Each row comes from the steps of one walk. Every step used is in the known rows, and no mark comes twice. Write the walk behind each row, first mark first.
In the rows, zero is written as 100.
Known rows
e > c > s > l > n: 114 97 87 106 97 85 81 105 97 87 97 114 105 85 89 95 99 102 100 94 95 90
 93 111 111 101 94 96 102 103 107 107 104 89 101 93 96 88 96 114 94 65
 134 100 97 104 97 104 97 109 111 97 74 105 104 97 126
m > l > q > x: 98 105 108 95 102 106 84 54 95 82 113 91 98 73 106 107 92 97 98 89 88 95
 104 94 98 100 95 101 100 88 96 95 100 91 92 110 103 138 110 95 100 86
 105 99 95 110 91 109 104 99 101 99 63 106 98 108 108
l > s > c: 106 112 102 104 101 113 113 122 108 97 104 102 100 96 85 99 102 97 103
 100 85 101 106 114 100 109 91 99 105 90 106 121 98 94 108 99 106 76 95
 100 95 91 114 98 103 104 93 116 105 102 97 103 88 98 106 93 99
s > l: 109 101 93 108 100 100 104 85 94 92 97 93 100 89 91 98 100 102 99 98 92
 99 98 94 110 99 97 91 100 102 107 99 103 98 105 106 98 105 106 100 99
 93 109 97 95 97 96 99 94 105 98 99 102 103 101 102 109
c > s > l > q > x: 114 103 88 103 105 87 68 52 97 75 108 98 102 73 98 109 97 99 98 89 93 99
 98 99 113 101 96 96 97 99 105 95 104 86 101 105 102 125 114 101 89 87
 112 98 91 104 92 111 94 101 111 95 56 107 106 107 121
s > c: 101 106 103 98 97 104 108 118 102 97 103 107 99 97 96 98 102 98 103 102
 97 108 99 117 96 107 98 100 103 94 102 109 98 97 99 103 105 96 96 107
 95 87 109 100 99 101 97 111 98 108 92 99 90 102 104 94 97
u > n > l > m: 111 99 107 97 90 113 103 77 89 111 102 95 98 105 114 99 88 99 100 98 109
 85 97 99 92 95 96 107 105 77 107 91 96 90 102 110 108 104 101 94 109 88
 117 108 92 103 90 92 100 104 111 104 109 105 101 104 116
r > z > t > u > n > l: 106 109 117 100 91 109 87 74 104 101 97 98 98 100 116 104 96 97 100 98
 79 86 85 107 92 93 102 92 109 89 108 96 99 103 92 107 97 85 99 90 108
 82 117 107 90 90 94 98 109 108 104 106 123 103 106 97 111
r > z > t > u > n: 106 108 110 97 94 100 83 76 110 111 92 96 97 107 109 104 99 96 101 100
 93 90 82 110 102 98 110 95 110 92 109 99 98 103 93 106 95 78 95 91 106
 80 113 101 96 88 99 101 105 103 103 105 127 100 106 98 103
t > u: 107 104 108 97 95 101 91 99 101 99 101 100 96 95 104 104 104 99 100 101
 97 96 96 94 98 103 99 91 101 113 104 100 98 110 92 102 96 90 98 100 95
 96 100 104 104 89 97 103 103 102 103 98 104 97 105 104 104
e > c > s > l > m: 115 92 86 106 93 89 92 76 99 95 96 114 105 94 98 99 96 99 100 106 115 92
 89 126 107 99 96 83 102 93 108 97 103 88 106 106 101 95 102 111 90 75
 130 104 83 94 91 106 84 110 103 99 89 104 110 99 122
n > l > s: 104 109 106 109 101 120 111 101 98 93 105 98 102 92 97 101 96 100 100 96
 75 91 109 96 93 97 86 98 101 93 103 109 102 95 109 99 102 89 103 92 102
 104 110 102 96 106 91 103 112 100 107 105 94 99 101 99 110
e > c > s > l: 115 97 87 109 97 91 83 93 98 89 95 115 106 85 87 101 105 102 101 100 100
 96 93 121 112 100 95 86 99 102 105 110 102 93 110 98 98 91 103 110 89
 75 124 100 87 97 96 107 90 111 101 97 80 102 108 96 122
l > s > c > e: 119 108 98 107 98 117 128 122 111 99 101 101 101 91 62 105 106 97 105 98
 93 99 107 106 97 110 92 90 110 86 101 123 95 89 109 95 103 83 93 92 94
 83 118 105 98 105 92 116 98 101 99 102 68 100 105 96 102
a > l > q > x: 101 105 112 96 101 110 87 72 98 77 114 90 102 79 111 109 94 97 97 93 98
 95 101 92 93 102 96 107 99 90 100 103 104 97 94 112 105 132 107 94 98
 84 103 95 96 103 89 107 99 100 105 96 57 105 99 107 111
x > q > l: 110 110 106 99 101 98 87 67 93 93 104 95 100 88 94 101 100 97 100 104
 101 93 94 109 88 95 99 99 100 100 105 103 102 94 98 98 96 114 100 99
 101 88 98 100 97 103 86 86 108 96 97 97 75 107 101 113 96
m > l > q: 104 107 105 96 103 116 87 68 93 91 110 95 99 83 112 102 91 100 100 92 88
 86 106 93 99 96 93 93 98 98 98 95 98 93 97 111 103 119 102 97 98 89 109
 97 87 103 92 98 111 102 97 100 68 106 96 105 101
z > t > u > n > l: 120 108 118 100 89 113 93 59 93 102 100 100 94 98 120 104 96 96 100 94
 84 83 89 101 92 98 102 95 105 93 109 100 95 108 95 102 100 86 98 92 106
 84 110 112 95 90 90 105 99 106 112 102 117 95 106 108 115
x > q > l > n: 112 110 106 96 101 95 84 82 92 90 107 93 101 86 98 95 94 96 100 98 97 87
 93 98 88 95 97 110 104 101 108 100 104 88 88 95 94 113 93 103 106 78
 109 100 107 111 88 85 114 94 107 97 69 110 97 113 100
u > t > z > r: 95 82 110 106 104 122 94 107 90 112 101 112 99 116 89 101 100 103 103 99
 99 107 98 112 109 96 102 111 104 101 103 106 83 95 88 89 94 118 99 104
 104 102 100 85 93 94 94 79 99 101 100 104 99 100 97 98 104
u > t > z: 93 84 106 106 101 104 98 102 95 111 100 104 98 115 100 101 96 100 104
 110 107 106 98 106 100 97 97 101 101 94 103 96 89 97 89 92 93 118 104
 102 105 112 102 91 90 93 96 81 92 101 102 102 95 105 99 99 99
r > z > t > u > n > l > s: 113 117 117 107 95 120 94 76 109 103 97 94 100 98 108 106 94 95 101 96
 69 79 92 104 94 94 95 93 111 85 113 108 99 99 101 104 97 66 99 83 109
 84 124 104 92 94 91 104 117 103 110 110 123 100 107 96 113
r > z > t > u > n > l > q: 117 114 120 94 95 115 78 63 106 97 103 93 99 95 131 108 91 98 101 94 81
 78 90 105 94 94 101 94 108 91 111 92 97 94 89 114 100 84 98 88 104 78
 121 105 87 90 89 95 116 107 103 105 94 112 104 96 112
n > l > m: 100 98 107 99 94 109 113 78 95 101 106 100 100 102 117 99 89 98 100 104
 102 93 98 107 86 95 94 97 102 87 102 86 102 95 95 111 105 111 104 99
 104 101 110 109 90 99 89 97 99 104 104 103 106 105 101 104 107
r > z > t > u: 97 108 109 100 97 99 92 80 115 100 96 100 99 104 113 104 99 95 100 104
 84 97 84 113 95 96 108 85 107 101 104 93 103 106 87 108 92 86 98 97 100
 95 106 104 96 85 98 104 105 104 97 104 124 101 107 97 96
x > q: 116 108 106 96 101 92 89 91 100 94 102 99 99 101 90 102 97 99 101 95 95
 94 99 114 90 100 96 99 97 103 103 91 99 89 95 101 98 106 100 99 99 95
 98 102 100 104 91 93 110 95 97 99 81 107 101 104 95
n > u > t: 118 86 96 97 101 87 91 77 92 109 98 100 104 110 94 104 90 99 105 103 84
 102 98 96 94 102 96 106 105 109 102 87 103 95 95 99 94 103 105 98 102
 105 93 91 88 96 98 80 102 98 105 103 97 100 102 108 105
x > q > l > n > u: 119 104 100 93 101 86 81 62 91 87 107 90 106 90 101 97 87 97 100 97 88
 87 92 98 89 94 96 113 106 115 112 93 110 86 90 99 91 114 94 96 107 82
 99 95 100 111 88 77 122 95 111 100 75 111 97 114 104
e > c: 105 96 105 100 96 98 101 114 105 97 96 110 104 98 99 100 105 101 101 102
 106 97 97 122 99 101 100 98 104 96 100 111 98 95 101 99 99 86 95 105 97
 80 111 102 99 99 100 104 96 105 93 100 89 104 103 92 107
z > t > u > n > l > m: 121 104 118 96 84 114 101 45 95 109 102 98 93 106 131 102 88 93 99 100
 101 80 84 107 89 97 103 94 109 83 113 87 95 105 90 109 102 90 97 93 107
 83 116 117 92 86 84 106 93 105 114 103 126 98 107 111 117
n > l: 100 101 107 103 98 109 106 96 93 93 104 103 101 93 105 101 98 101 100 99
 86 96 102 99 90 96 93 98 99 97 99 98 101 100 99 101 102 108 103 99 102
 99 103 104 95 103 96 97 104 105 102 101 94 102 99 101 107
q > l: 95 101 99 102 101 106 99 76 93 100 102 97 101 85 103 99 103 98 99 108
 106 99 93 97 97 95 103 99 103 96 102 112 103 104 101 98 98 110 100 100
 102 94 101 98 97 99 97 94 99 101 101 99 92 101 100 109 101
e > c > s: 106 94 94 101 97 89 79 104 105 96 99 123 106 97 97 103 105 101 102 103
 107 98 96 128 101 101 98 94 98 100 97 111 99 94 105 90 100 85 97 111 90
 81 114 103 91 99 102 108 95 106 104 98 76 98 107 95 113
a > l: 99 103 106 104 99 115 99 98 95 93 104 99 102 94 99 102 97 99 99 101 99
 95 99 92 93 97 95 98 99 97 99 107 105 110 100 106 101 114 100 99 101 91
 103 97 92 95 94 99 99 104 102 98 93 96 98 104 104
t > u > n: 118 103 110 94 92 105 80 98 96 108 98 95 94 99 100 105 103 100 101 97
 105 90 95 89 104 104 101 101 104 104 109 106 93 104 99 101 98 85 95 94
 99 83 108 103 103 93 99 98 104 101 110 100 105 97 104 104 112
e > c > s > l > n > u > t: 132 81 83 103 98 73 70 83 88 95 95 114 109 94 86 98 89 102 105 95 82 92
 90 106 106 102 89 101 108 112 110 94 107 84 96 94 90 92 100 111 97 70
 127 93 84 98 96 85 99 108 116 100 70 106 107 105 130

Which walk is each row?
108 97 92 105 97 100 114 69 95 99 98 91 99 98 103 96 91 99 99 104 107 94
 92 100 106 98 98 90 103 91 111 86 104 94 101 115 101 111 106 100 100 94
 115 101 92 94 90 99 89 104 100 101 111 106 102 105 109 -> s > l > m
104 104 105 93 104 95 86 78 103 85 109 91 100 84 110 108 97 98 99 92 99
 102 102 101 100 104 101 108 101 93 101 95 99 87 93 105 104 119 107 96
 98 92 100 100 104 107 95 107 101 96 103 97 62 110 101 103 106 -> l > q > x
130 110 108 107 92 129 125 115 100 101 101 98 99 87 65 106 103 99 105 92
 87 87 108 98 93 107 88 98 112 75 105 127 91 84 115 97 108 85 94 86 101
 70 129 107 93 110 88 108 104 105 107 105 69 103 104 97 117 -> u > n > l > s > c > e
115 88 95 96 101 89 86 70 84 105 103 93 104 95 101 95 87 97 103 105 88
 96 91 82 93 98 97 115 112 106 107 96 107 96 88 95 90 112 97 101 110 88
 105 89 94 103 95 72 109 98 116 101 89 105 98 117 112 -> q > l > n > u > t
94 103 101 99 98 107 94 93 91 94 106 95 98 86 101 93 89 99 99 91 85 88
 100 82 98 96 93 104 103 96 99 96 102 99 90 101 97 116 97 103 108 82 115
 99 101 113 98 98 111 101 108 101 95 99 94 107 103 -> m > l > n
96 102 99 100 100 102 97 90 91 96 105 94 101 85 108 93 97 98 99 101 102
 92 94 86 98 96 101 110 107 98 106 109 105 101 91 95 96 107 94 103 108
 83 111 97 107 109 97 91 105 100 111 98 90 103 96 110 105 -> q > l > n
121 106 111 97 91 104 87 64 100 109 96 97 93 104 113 104 98 95 100 97 99
 88 85 102 102 103 110 97 106 96 110 102 94 109 96 100 98 78 94 93 104
 84 106 107 101 87 95 108 95 101 110 100 123 92 106 108 109 -> z > t > u > n
113 88 98 95 99 95 84 75 82 103 105 96 101 97 93 96 79 98 103 94 71 91
 98 78 93 99 88 109 107 104 102 84 106 96 86 102 91 119 101 101 110 87
 108 90 89 106 96 78 114 100 113 103 91 100 96 113 109 -> m > l > n > u > t
114 101 99 100 94 106 124 117 107 99 100 105 99 94 73 104 108 98 104 100
 105 105 99 105 94 108 100 91 107 91 97 112 95 92 99 99 103 103 94 99 94
 80 112 106 97 102 96 110 92 106 95 98 70 105 103 97 100 -> s > c > e
99 79 101 103 101 98 88 76 86 103 104 94 106 104 109 95 86 99 104 109
 100 99 90 90 99 92 97 114 109 105 112 97 100 92 83 90 86 127 99 100 113
 97 103 82 91 100 94 64 106 102 116 104 90 110 94 110 109 -> q > l > n > u > t > z
102 75 106 104 104 115 90 86 88 107 101 109 105 118 92 103 93 104 104 99
 90 107 98 110 109 95 99 113 105 115 106 98 90 92 91 92 90 119 101 99
 104 106 91 79 87 93 95 70 107 101 104 107 104 102 97 98 106 -> n > u > t > z > r
112 102 108 100 94 111 96 93 89 103 100 98 99 97 101 101 96 101 100 94
 92 89 102 92 97 96 95 108 103 89 104 104 95 95 105 100 105 102 101 94
 107 88 111 104 94 104 96 93 105 104 107 102 101 101 98 101 115 -> u > n > l
125 87 88 101 101 83 92 77 84 99 97 90 103 97 87 95 84 101 104 95 75 95
 94 79 105 102 91 108 108 111 114 83 108 89 92 104 90 108 104 101 106 89
 113 88 94 100 95 77 104 102 112 102 98 106 99 109 118 -> s > l > n > u > t
104 78 101 101 100 93 89 97 92 106 101 98 104 118 106 97 82 100 105 102
 95 101 96 93 101 96 94 115 106 109 110 86 97 87 81 91 88 116 98 101 112
 105 102 86 94 100 97 69 106 100 115 106 95 110 95 101 107 -> l > n > u > t > z
118 104 85 103 106 97 70 67 96 87 105 102 102 83 101 104 95 103 100 91
 92 90 102 99 114 99 94 88 95 110 106 93 102 89 107 105 102 104 107 103
 87 91 115 98 84 97 93 101 100 105 107 96 62 108 103 105 116 -> c > s > l > q
128 84 78 102 102 74 68 71 83 98 99 104 105 97 86 98 85 101 104 93 74 95
 94 82 108 100 89 103 104 117 110 83 109 90 95 95 91 106 105 107 100 90
 115 91 85 99 96 81 103 103 123 100 85 101 103 113 123 -> c > s > l > n > u > t
109 100 81 106 102 87 79 93 92 89 101 104 102 86 91 95 95 101 99 90 89
 92 96 88 114 98 94 97 98 108 108 96 106 94 99 94 97 101 102 109 98 84
 121 98 96 106 98 101 100 104 118 97 87 101 101 106 119 -> c > s > l > n
114 111 101 108 96 129 127 101 104 96 104 99 98 79 61 104 101 96 103 95
 84 94 109 98 94 106 86 82 109 82 97 124 96 91 109 101 102 104 97 92 96
 76 123 103 90 108 88 116 103 104 98 104 67 97 103 101 100 -> m > l > s > c > e
120 106 111 95 98 118 85 81 90 97 107 94 99 94 114 105 92 103 101 88 94
 81 107 92 98 98 94 109 102 91 106 99 93 86 103 107 109 100 101 92 104
 84 115 102 91 105 92 91 112 104 107 101 69 111 97 101 117 -> u > n > l > q
110 78 97 109 104 111 92 87 81 97 99 99 106 106 87 95 87 106 103 90 78
 99 94 92 120 94 94 115 108 118 117 95 94 86 86 96 87 123 101 102 109 88
 110 76 92 100 92 67 107 104 111 106 102 107 94 101 119 -> s > l > n > u > t > z > r
89 104 101 103 102 97 102 81 115 102 95 100 103 107 112 99 96 95 99 103
 88 101 87 120 98 94 109 94 106 88 100 93 104 100 93 105 96 93 100 97
 106 98 105 98 92 97 101 101 102 102 93 105 123 104 102 93 91 -> r > z > t
115 118 105 105 106 110 92 72 99 92 105 91 102 84 87 101 98 96 101 102
 90 87 101 108 89 96 92 97 102 96 109 114 103 90 107 96 96 97 99 93 100
 91 104 98 99 108 84 94 115 91 102 101 72 103 103 111 99 -> x > q > l > s
98 81 103 102 98 105 88 78 84 101 105 97 102 107 105 95 78 99 103 100 84
 95 98 86 100 92 88 109 105 103 106 86 97 91 81 95 88 138 103 100 114 96
 107 84 85 104 95 70 111 103 113 106 93 106 92 106 107 -> m > l > n > u > t > z
115 110 98 109 98 122 128 98 105 97 104 97 102 78 67 104 109 95 103 106
 100 99 100 101 93 105 96 89 113 83 103 134 98 94 110 94 101 95 93 92 96
 76 119 102 97 104 88 110 97 103 100 101 63 102 105 105 102 -> q > l > s > c > e
129 118 105 105 100 115 117 89 104 92 105 96 101 79 58 106 106 94 104
 101 96 91 100 113 83 105 92 88 109 87 106 126 97 82 106 95 98 99 92 91
 94 71 117 105 96 107 79 104 107 97 97 100 44 107 106 109 99 -> x > q > l > s > c > e
102 79 112 104 102 126 88 101 80 98 107 103 108 112 95 99 84 103 102 93
 83 94 95 92 102 94 93 123 108 112 108 102 97 97 82 95 90 129 93 101 111
 86 103 75 89 99 89 68 113 103 116 105 92 100 91 102 115 -> a > l > n > u > t > z > r
121 108 122 92 92 108 71 66 93 86 111 88 95 77 114 112 98 98 100 86 91
 86 98 88 94 103 94 109 104 94 109 98 93 93 92 108 105 112 107 89 100 75
 112 109 101 102 88 104 109 102 114 99 67 108 105 108 127 -> t > u > n > l > q > x
97 78 106 103 102 123 84 83 79 101 106 105 103 106 94 96 82 103 102 90
 75 95 98 92 108 91 93 118 108 111 104 95 92 90 81 94 88 134 97 101 113
 87 105 79 89 105 92 69 118 102 111 108 98 100 90 105 111 -> m > l > n > u > t > z > r
117 109 107 107 98 124 99 97 94 102 101 94 100 95 91 102 95 101 101 92
 84 84 108 92 99 98 88 107 104 84 109 115 96 91 115 98 105 83 100 87 107
 90 117 101 97 109 93 99 112 99 113 106 98 98 101 101 117 -> u > n > l > s
108 105 117 97 87 109 96 59 105 110 99 96 97 109 126 102 88 93 100 103
 95 81 79 115 88 92 103 91 112 78 112 84 99 98 88 116 100 91 100 90 109
 81 123 111 88 87 88 98 104 107 107 108 134 105 108 100 111 -> r > z > t > u > n > l > m
